Every row comes from one small tree of marks. The marks that hang from a mark follow it in brackets, in alphabetical order. Every link used is in the known rows. Which tree was each row made from?
Known rows
danar[kibe vekuz[lorar sokar] vokabez[fanad]]: [-26   5 -16   8 -32  -2 -19   8   5  10 -32 -17   0  24  19   5  16 -25
 -20   6 -25 -11  -7 -14  -9 -20 -19 -67  13 -12  34  19  44 -27   1 -15
  34 -23 -13  -2  28  -4  15  -1  27  -7  28  20  10  -8   6  26  -9  -4
 -34  -6  19 -28 -20  33   6   7   2]
vekuz[fanad govur]: [-18 -11  13   0 -10  -7  10  -4  -1   9  -3  10   2  19 -15  10   2   3
   4  -8  -2  11  -2   1   0 -10  -3 -13 -13  13   3  -1  -7   6   4 -17
 -19 -18  -7   3  -3  13 -13  11   0   1   2   7  -1  -2  17   3 -10  -2
  -3   0  -5  -2  -9   9   3   8   1]
lorar[vekuz[danar govur kibe]]: [-41 -15  24   5 -12  -4 -16  37  14  14   2   9  -7   0  12   9  22  -9
   5   0  -1  19  -9  18  -6  -5   2 -25  13  12  12 -17   9   0   4 -23
 -25 -31  -6  10 -16   8 -13  23  10  17  23  15  -1  14  13 -15   6   5
  15   7  12  -2   1  16   2  12  14]
danar[vekuz[fanad sokar]]: [-22 -24   1  -7 -21  -3  -2  -7   5  11  -9  -1  -2  14 -10  15   9 -12
  -5 -12 -10   1  -9 -17   3  -6 -15 -48  -8   1  14   5  16  -5 -13  -1
 -22 -15  -9  -3   3   9  -6 -12   7   2  19  11   1  -7  11  12 -17 -10
 -11   6  24 -13  -5  22  12   0   3]
vekuz[danar[vokabez] fanad lorar sokar]: [-49 -32   8  -3 -29   3  -4  -8 -10  14 -17   0  -9  16  35   6  23  -3
  -5 -13 -10  11 -18  -6   6  -3   7 -79   8   4  10  -6   6 -19  -5 -11
  -8 -38 -13   4  17  17   2  18  13   3  25  25   2  -1  22   8 -23  -4
 -13   9   1 -19  -2  32  18  -3  -5]
lorar[vekuz[zoguk]]: [-20  -7   3   2  -4  -6   2   4  15 -16  10   8  -6  -3 -20   3   8  -9
   3   2   9  24  -1  13   0   6  12 -12   4  10   3 -13  22  -6  10  11
  -9 -11  -9   5 -16   7  -5  20   9   9  10  12  -4  17  -3 -12   3   2
   6   5  16  -2 -15  12  16  -6  19]
vekuz[govur]: [-11  -2  13   3  -5  -7   8  12  11  10  -2   5   3  10  -7   4  -2  -1
   0   0  -7   8  -1  -3  -8  -6   2   2  -5  13   2   1  -2   1   0 -12
  -7  -7  -5   1   0   4  -7   7  -4   4   5   8   3  -1   7  -2  -3   2
 -18   1  -3  -2  -9   1  -6   3   1]
vekuz[danar fanad govur lorar sokar zoguk]: [-60 -32  39  -3 -31 -24  16  12  12  21  -2  26 -11  23  20  18  22  -4
   3 -12 -18  28 -14  -9   1  -8  -5 -88   0  25  14 -33  -4 -18  -6  -2
 -46 -50 -18  16   1  31 -14  28  18  17  33  27  -6   8  35  -8 -34   0
 -34  13   3 -21 -20  30  29   1   1]
fanad[sokar vekuz[danar[vokabez] govur lorar]]: [-48 -18  27   2 -22  15  -9  22   9  14 -22  13 -17   2  27  11  -3  -9
 -26  11 -19   6  -8  20 -16 -14   1 -48   7  16   5  -5   7  21  -6 -42
  28 -33 -25   2   6   2  -5   5  12  14  23  20  14   7 -11  18 -24  -1
 -21  17  -4  -9 -24  27  10  -8   4]
kibe[danar[vekuz[govur lorar sokar zoguk]]]: [-52 -12  31 -12 -35 -25   3  26  22   8  -9  12  -7   9   3  30  20 -21
   5  -9 -11  18  -4 -16 -12 -12 -15 -63   7  10  19   7  25 -11 -14   4
 -17 -25 -25   0  10   9   0  -1  12  20  30  21   0 -26  17  -9 -39  -4
 -58   8  21 -28 -29  31  28  -2 -10]
vokabez[fanad[sokar] vekuz[lorar]]: [-26  -3  -7   0  -1  -3 -12  -4  12   8   5  11 -19  21   4  17  12  -5
 -25  17 -22 -18   6  45 -14  -9 -25 -34  16  11   8   6  13   9  -1 -22
  28 -14 -12  19 -17  -8 -16  -1  16   1   9   4   3  -7   8  18 -39   8
 -13  -6 -20 -12 -30  18   6  -6  -1]
kibe[danar[vekuz vokabez[fanad[sokar]]]]: [-16   2 -13  -1 -21  17 -17  16  -3   2 -16 -10  -8 -14  -3  21  -1 -17
 -13  22 -10   3   0  25  -9  -9 -11 -29  -2 -12  20  40  41  14  -2 -25
  48  -7 -14 -11  25 -23   5 -27  16 -11   2  -2  14 -26 -16  15 -26  -8
 -12   8  19 -24 -12  19   8  -7  -6]
vokabez[danar fanad[vekuz[kibe]]]: [-11   1  11  12  -5  -4 -31  32  10  24   0  -2 -19 -14   5  10  15  -3
 -19  40 -33   8   3   1   2   0 -10 -33   0   5  23  -9  -2  -5  10 -28
  17 -33  11  -1 -13 -16 -13  -1  21  31   7 -24  -8 -39 -16   5 -17  12
  18   5  -6 -10  -4  10   3  10   9]
vekuz[govur sokar zoguk]: [-34 -16  25  -6 -18 -22  16  34  20  16  -3  18  -9  12  -9   9   8  -8
   3   6 -16  21  -3 -23  -3  -2   4 -29 -13  18   8 -26   0 -12  -9  12
 -34 -21 -13   8   1  14 -12  10   7  12  22  10  -6  -1  21  -9 -11   7
 -51  16  12 -13 -21   8  14  -5   3]
kibe[danar[vekuz[fanad] vokabez]]: [-15  -4 -13  -3 -29  10 -16  -3 -18  -6 -16 -25   1  -7  -7  16   8 -16
   9  -8   1  10 -13   3   4  -7  -7 -39  -6 -11  13  45  27  -3  -5 -20
  25  -6 -21 -19  28  -3  19 -10   4  -4   4   2  11 -16  -4   8 -17 -13
   8  -4  24 -23  -2  18  15   0  -7]
danar[vokabez[fanad[sokar]]]: [ -8  -4 -15   3  -5  20  -3   7   1   3 -13   3 -13   4   0   5  -4  -2
 -18  25 -12   0  -2  28  -5  -5   0 -17  -4  -1   9  12  20   8   6 -21
  40 -13  -3   3  16 -14   0  -9  21 -20  -3   0   8  -7  -7  18  -9   5
 -12  11   3  -7 -16  11  -2  -7   8]
vokabez[vekuz[fanad govur kibe[danar] lorar]]: [-50 -12  15  -4 -27 -16 -28  18   2  22   8   4 -11  19   8  34  34  -5
   8 -13 -20   0  -7  20  -3 -18 -27 -56  13  16  12  14  -5  -3 -11 -33
  -8 -28 -25   8 -19   9 -10  20  12  25  17  -2  -5 -28  33  -1 -43   3
  -1 -18 -22 -24 -21  25  19  21 -16]
kibe[danar[vekuz]]: [ -4   3   0  -5 -14  -3 -14   8  -4  -2  -6 -12   3 -14  -5  18   1 -13
   7  -7   3   3  -1   0  -4  -5 -15 -14   2 -11   9  29  19  -1  -8  -4
   8   5 -11 -12  12 -10   8 -13  -2   2   4  -4   5 -19  -5   2 -14  -8
   0  -5  20 -18  -1  10  11  -2 -13]
fanad[vekuz]: [ -2  -2   4   5   0   7  -8   3   5  -2  -3   0  -6  -4  -9   7  -5   0
 -12  10  -6  -6   2 -10  -4   2  -2  -5  -5   7   2  -3  -6   9   2  -8
   4  -7  -8  -6 -17  -9  -3  -5   2  20   0  -3  -1   1 -19   7  -4   0
   4  -1  -5   2  -9   6   6  -4   1]
danar[vekuz[fanad lorar zoguk] vokabez]: [-32 -17  -1   8 -29   1   0  -6   1 -13 -19  -8  -7  13  -4   1  16 -22
  -4  -9 -12  10 -12   3  12  -8  -5 -71   5   4  17  13  29 -11   0  -5
  16 -28 -29  -2  24  15  17   1  12   0  19  20   4  11   8  10 -26 -15
  -8  -7  35 -27 -24  24  29   2  16]
lorar[vekuz[danar fanad govur kibe]]: [-46 -25  20   8 -21  -3 -17  20   3  16   5   9  -7   8   2  16  30  -5
   6  -5  -2  28 -14  20   1  -7  -2 -45   4  18  14 -15   2  -4   4 -31
 -32 -41  -7   9 -23  16 -18  29  14  18  19  12  -3  15  22 -13  -3   3
  28   4   8  -3   1  24  11  15  15]
fanad[sokar vekuz[kibe[danar] lorar zoguk]]: [-43 -25  25   2 -15   8 -27  26   8   0  -1  24 -29 -19  16  40  16  -1
 -10   6 -18   5  -1  14  -2 -10 -14 -59  15  16  16  -5   7  15 -13  -8
   8 -29 -23   6  -8   0  -2  -5  31  27   9 -10  -8 -25 -19  -5 -33   6
  -7  14 -13 -22 -36  25  41   8 -12]
danar[kibe vokabez]: [  4  15 -12  10 -20   9 -18  11 -12   4 -20 -19  11   0   8  -4  -6 -16
  -7  -4 -12  -3 -10  -5  -1 -13  -3  -9  -2 -15  10  17  13 -10   1 -10
  32   2 -10  -5  31   4  23  12  12 -10   5   3   9  14  -6  12  15   0
  -4  -7   6 -11  -7   8  -3  12   2]
vokabez[danar fanad[vekuz[lorar]]]: [-17  15   7   9  -6  -6  -8  -4  15   4  -2   0 -17   1   8   3  12  -4
 -21  31 -26   6   7   5  -7  -2 -13 -39   8  12  18  -4   9  -8  14 -18
  27 -25   7   3 -11 -14 -13   0  12  29   7  -4   0 -35 -14  13 -25   7
   0   3 -20 -10 -17  16   6  -3   9]
kibe[danar[vekuz[zoguk]]]: [-12   1  10  -4 -23  -9  -8  20  -1  -5  -5  -4  -3 -22 -11  16   2 -18
  11   0  -2  18  -4  -2   0  -1  -7 -28  -5  -7  14  16  24  -4  -2   9
   1   0 -20  -6  13  -2  11  -4   8   7   6  -5   1  -8  -7 -10 -21  -8
  -5  -4  29 -22  -9  15  23  -5  -5]
lorar[vekuz[sokar]]: [-29 -15  -3  -6  -4   1   1  -2  16   1   4   8  -9   9  -6   9  12  -6
  -3  -1  11  11  -1  -5  -9   1   9 -17   8   3   1  -7  22  -6   3  11
 -17  -9  -4   5 -18   2 -13  10   7  10  14  23  -2   0   2  -2   3   4
 -13  14   9   1 -11  16   3  -7  11]

Which tree is each row?
[-49 -25  -2  11 -15  11 -27  23  18  13 -17  -2 -27  18  27  16  26  -6
 -21  25 -30  -7  -4 -19   1  -6  -7 -67  20  10  28  -9   6 -18   0 -21
  21 -42  -8  -7  -6 -16  -1  -4  23  25  25   9   1 -24   0  17 -24   6
 -21  10  -8 -19 -28  28  16   7   5] | danar[vokabez[fanad[vekuz[kibe lorar sokar]]]]
[-22  -4   0   9 -36   2 -23  -9 -25   8 -20 -14   6  11  32   2  13 -10
  -8 -18 -14   2 -22   7   6 -20  -6 -63   7  -5  20   8  10 -17   6 -23
  18 -30 -15   4  28  21  16  33  19  -4  17  11   6  20   9  16  -2 -10
  10 -12  -4 -21  -2  30  13  12  -1] | vekuz[danar[kibe vokabez] fanad lorar]
[-42 -31  13  -4 -14   2 -22  34  11  20   1   9 -18  -3  24  10  29  -7
  -2   1   4  13 -15   1  -1   0   5 -52  18   6  14 -22  13 -13  -7  -6
 -34 -34  -4  10 -17   7 -12  19  19  18  27  15  -3   7  12 -13   0  10
   8  14  13  -7   7  24  12   2  12] | lorar[vekuz[danar kibe sokar]]
[-32   9  -9 -13 -18   2 -22  11  -3  -1  -5 -18 -12  -2  15  12  19 -15
   2  -6  -4  -6  -6  17  -7  -9  -7 -30  20  -4   3  33  14  -7  -4 -13
  39   1 -28  -3   3  -9  13  10  -2  12  10   6   6 -16  10   4 -31  -3
  -8 -16 -13 -25 -12  19  11  -6 -16] | kibe[danar[vokabez[vekuz[lorar]]]]
[-48 -36   7   3 -33   3 -17  34  11  26 -26  -8  -7  20   1  14  17 -20
  -3  -8 -23   7 -17 -22   4 -13 -11 -68  -4   3  25  10  16 -10 -14 -29
 -11 -37 -19 -10  19   5  -2  -4  15   5  27  12   6 -14  25  10 -16 -10
 -27   6  36 -24 -12  24   7  17   9] | danar[vekuz[fanad govur kibe sokar] vokabez]
[-33  -5   9   9 -22  -8   0  15   3   0 -11  -1 -11   6  27  -4  21 -15
  -7  21 -19  19 -11   9   5  -2   5 -65   4   6  20 -13  16 -28  15  -9
  21 -36 -12   6  17  -1   6  15  17   7  21  12   2  14  12  -1 -21   2
  -4   1  11 -26 -11  21  20 -10   8] | vekuz[danar[vokabez[fanad]] lorar zoguk]
[-35 -26   5  -5 -23  -7   0 -20   7   7 -10   2  -5  25   9  14  19 -10
  -6 -19 -10  -4  -8 -12  -2  -4 -18 -65  11   5  14   9  20  -5 -12  -3
 -14 -23 -13   4   3  16  -3  -7   9   1  25  25   1 -12  16  13 -27 -11
 -20   0  13 -14 -17  27  17   2   1] | danar[vekuz[fanad lorar sokar]]
[-21 -13   0  10 -14   8 -28  40  -7  21 -10 -13 -14  -6  32   0  21  -7
  -6  26 -19  11 -11   6  10  -1   1 -49   1  -5  22  -8   6 -20   9 -29
  20 -33   3  -2  14 -14   5   6  18   1  13  -6   2   5  10   1  -9   4
  19   1  10 -17  12  13   4   7   1] | vekuz[danar[vokabez[fanad]] kibe]
[-39 -30  27   0 -21  -3   4  -6  -6   5  -1  24 -16   2  23  16  13   4
 -11  -5 -12  19 -10  30   3  -4  -5 -76   5  15   5 -21   5   8  -6  -6
 -15 -39 -14  21   7  26  -7  18  20   2  15  11  -7  17   9   1 -32  -5
  -3  13   2 -15 -18  27  33  -6   0] | vekuz[danar fanad[sokar] lorar zoguk]
[-34 -18  14   6 -37 -12 -11  13  -3  12   0  11  -6   4   6  19  21 -16
  -1 -12  -7  31 -19  -7   4  -7  -1 -68  -7   5  17 -24  22 -24   4   6
 -39 -36 -16  15   0  29  -9  42  33  18  31  19  -6  32  11  -5   2   3
   6   9  13 -20 -12  39  28   3  15] | lorar[vekuz[danar[kibe] fanad sokar zoguk]]
[-45 -22  42   3 -18  -8   6  26  19  10  -5  29 -20  -1  14  19  -1  -7
 -19  13 -22  15  -6  15 -12 -10  -3 -60   2  30   7 -27  -4  18  -5 -24
  -9 -38 -26  13  -7  14 -15  13  15  27  24  15   3  14  -6   1 -32   1
 -23  18  -3  -9 -32  27  30  -9   5] | fanad[sokar vekuz[danar govur lorar zoguk]]
[-22  -5  -9   2 -18   9  -6  -3   8  -9 -21 -21   2   9  12  -5   8 -22
  -6  -5  -7  -4  -7   2  -1 -11  -3 -35  15  -9  12  25  33  -5  -2 -13
  36 -11 -20  -7  24  -2  20 -12   2  -7  17  19  10   1  -3  14 -11 -14
 -11  -7  30 -16 -11  15   6  -2   7] | danar[vekuz[lorar] vokabez]
[-29  13  15  -5 -16 -25 -10  39  25  41   1   5 -14  16  -8  13  17 -17
 -16  30 -36  13   6  -1 -20  -4 -12 -33 -13  15  13  -4   4 -19  -1 -22
  -4 -24  -2  11 -14  -7 -31  17  11  24  23   4   1 -36  24   7 -33  13
 -39   2  -7 -20 -15  15  -7  -6   6] | vokabez[danar fanad vekuz[govur sokar]]
[-53 -12  27  -9 -20 -29   3  29  28  18   2  16 -15  29   3  15  21 -16
  -4  -4 -25   2  -3  -9 -13 -11 -10 -52   7  23   5 -19   2 -15  -7   1
 -17 -27 -31  17 -15  13 -15  21  10  26  35  22  -9  -3  33  -3 -37   5
 -52   0  -2 -21 -38  24  19  -4   2] | vokabez[vekuz[govur lorar sokar zoguk]]
[-14  -3  12   4 -40 -21 -14  19  -3  25 -18  -3   0  -3  -9  14  10 -27
 -12  -2 -29  25 -12 -22   0 -11 -16 -72 -16  -5  27   0  28 -20  -8   3
 -13 -27 -14   3  31  22  -1  17  30  10  25   3  -6 -15   4   4 -15  -9
 -22   6  31 -32 -10  29  26   8  14] | vokabez[danar[kibe vekuz[fanad sokar zoguk]]]
[-33 -15   5  -8 -16  -5   0  -1  17   5 -10   0  -4  18  15   8  15 -15
  -9 -11  -7  -9  -5 -16  -8  -9 -14 -46  20  -1  13   2  24  -6 -15   2
  -4 -15 -13  -1   6   8   0 -13   8   5  24  23   0 -12   7  10 -16  -9
 -33   4  19 -12 -16  23  13  -2  -1] | danar[vekuz[lorar sokar]]
[-25  -9  -1   6 -26   3  -3   6   6   7 -24 -18   4  15 -19   5   0 -19
  -1  -9 -12  10  -8  -3  -1 -10  -5 -33 -13   4  14  26  18   3  -1 -31
  11 -15 -19 -12  22   8   9  -4   6  -4  14  13  11   5  12  15 -12 -15
  -7  -1  30 -13 -12  18   2   4  13] | danar[vekuz[fanad govur] vokabez]
[-20  10 -16  -8 -17   6 -23  22 -10   5  -2 -18  -7 -10  -1  11   8 -14
   5   3  -3  -3  -5  10  -7  -5   1 -14   4  -8  -3  33   9  -5  -5 -16
  31  10 -22  -8   2 -14   8   6  -1   8   3  -6   8 -12   3   4 -18  -2
  -1 -17  -1 -21  -7  14   6  -8 -15] | kibe[danar[vokabez[vekuz]]]
[-36  -9   0   3 -23   3  -9  35   8   3 -12   0 -23 -11  -7  23  10 -11
  -5  33 -20  18   0 -28  -1   3   4 -54 -13   6  21   4  14 -20   2   1
   8 -21 -17 -12   3 -23  -2  -5  22  26  14   0   0 -27 -14   2 -28  10
 -27  11   1 -30 -28  27  26 -14  -8] | kibe[danar[vokabez[fanad[vekuz[sokar zoguk]]]]]
[-25  -2  12 -10 -19 -22 -12  39  14  26   3   8 -18  -8  -6   4  13 -19
 -10  17 -27  16  -1  -9  -6   6   1 -42  -7   8   4 -20   9 -21 -10  10
 -12 -12 -15  14  -4   9 -16  18  11  25  23   1 -10 -20  13  -7 -30   6
 -29   7   9 -23 -16  13  14 -13   7] | vokabez[danar vekuz[sokar zoguk]]
[-46 -22  25   1 -26 -12   8  -3  16   2 -11  23  -8  21 -12  25   5 -15
 -11 -10 -19  14  -7  21  -3 -18 -21 -66  -1  20  11   1  25  17 -11 -17
  -6 -35 -26  12  11  24  -7  -2  19  -1  21  20   3  -1  11   8 -34  -8
 -29   9  23 -17 -37  26  25   5  12] | danar[vekuz[fanad[sokar] govur lorar zoguk]]
[-48 -26  29  -1 -22  -3   8  12   9   8   3  30 -13   3 -15  25  10  -6
  -3   2  -6  39 -12  40  -8  -6   6 -52 -11  25   5 -22  18  14   2 -18
 -32 -41 -20  21 -12  25 -26  27  17  10  18  22   2  27   6 -10 -16   1
   2  22  15  -4 -21  30  24  -4  21] | lorar[vekuz[danar fanad[sokar] govur zoguk]]
[-25  20  -4   0 -21  -4 -16  35   6  17  -5 -16 -10   9 -12  19  11 -19
  -1  22 -18   6   0  11 -13 -12 -10 -18  -8   5  12  30  10 -12   4 -33
  28  -6 -21  -5  -1 -22  -5   6   3  10   5  -5   8 -18  16   6 -29   6
 -17 -16  -7 -23 -20  16  -3  -5 -13] | kibe[danar[vokabez[fanad vekuz[govur]]]]
[-40  -7  28   2 -39 -22  -4  43  15  21  -6  16   0   5   3  16  14 -21
  -3  -2  -8  32 -15  -8 -12 -14   3 -50  -4   8  15 -29  23 -23   2  -1
 -37 -35 -20  19  -2  24 -12  44  23  23  37  24  -1  32  13  -9   6   9
 -25  14  18 -16 -17  33  16   2  15] | lorar[vekuz[danar[kibe] govur sokar zoguk]]
[ 12  37  -1  12 -16 -16 -19  10  -5  23  -2 -12   3  -2   2   5   5 -10
 -16  23 -22  10  -1   9  -8 -10 -15 -17  -9  -8  26   2  13 -22  13 -13
  22 -15  12   8  17  -2  -3  17  22   3   6 -13   0 -20  -4  10   4   9
  -1  -7  -9 -11   1  11  -5  11   5] | vokabez[danar[kibe] fanad]
[  7   6  -9  11 -26  -6 -17  -9 -12   6 -16 -17  16   9 -12  11   0 -16
  -7 -18 -11  -8  -9  -4   2 -17 -27 -32  -8 -11  18  18  17  -2  -3 -14
   4 -11 -15  -1  19  12   9   5  13  -2   6  -2   3  11   0  18   3 -11
   8 -15  18 -13  -2  18  11  15   5] | danar[kibe vekuz[fanad]]
[-23  -4  13   8 -27  -5   3  40  17   0 -23  -6   3   2 -18  -1  -1 -30
  -2   6 -15  19  -8  -9  -2  -8   7 -31 -16   1  12   9  26  -6   1 -12
  13 -14 -26  -8  28   5  13  -4   4   3  22  12   9  13   4   2 -12 -10
 -30   0  49 -22 -22  11  12  -2  16] | danar[vekuz[govur zoguk] vokabez]
[-49 -24   9   6 -27  -4 -22  14  -9  -2  -5  -3 -16  -2  21  25  36  -8
   8 -11  -7  24 -14  10  18  -5  -4 -73  12   3  20  10  11 -19  -3  -5
   8 -34 -23  -5  20  12  17  13  22  12  10  -2  -6 -21  12 -11 -28  -2
   4  -3   0 -33 -15  24  36  19  -9] | vekuz[fanad kibe[danar[vokabez]] lorar zoguk]
[-11 -16   7   5 -21 -10   3  -6   1  -6 -12  -1   1   4 -23   9   6 -15
   1  -6  -7  13  -8  -3  12   0 -13 -46 -10   3  14  -1  15  -3  -3   2
 -13 -15 -17  -1  10  10   3  -1   8   5  10   2  -5   9   2  -2 -17 -11
   6  -2  36 -17 -10  14  25  -2  10] | danar[vekuz[fanad zoguk]]
[ -2  14 -16  12 -15  17 -20  13  -5  11 -18  -5  -3   6   6  10  -8 -10
 -24  20 -23  -4  -7  19  -8 -17  -7 -20  -4 -10  14  14  25  -1   4 -27
  45 -11  -6   1  30  -7   8   4  28 -19   1  -4  10   3 -10  24   3   4
 -15   4  -2 -12 -20  16  -3   6   6] | danar[kibe vokabez[fanad[sokar]]]
[-27 -13  10 -11 -19 -10 -18  28   3  26   1   5 -10   5  20   7  14 -10
  -7   1 -11  -6  -6  -8  -9  -1  -4 -42   0   7   1 -14  -7 -11 -11  -6
 -20 -12 -17   9 -16   0 -16  15   4  16  22   8   0  12  20   0 -23  -1
 -14   3   1 -16   2  17   9  -9  -4] | vokabez[vekuz[danar sokar]]
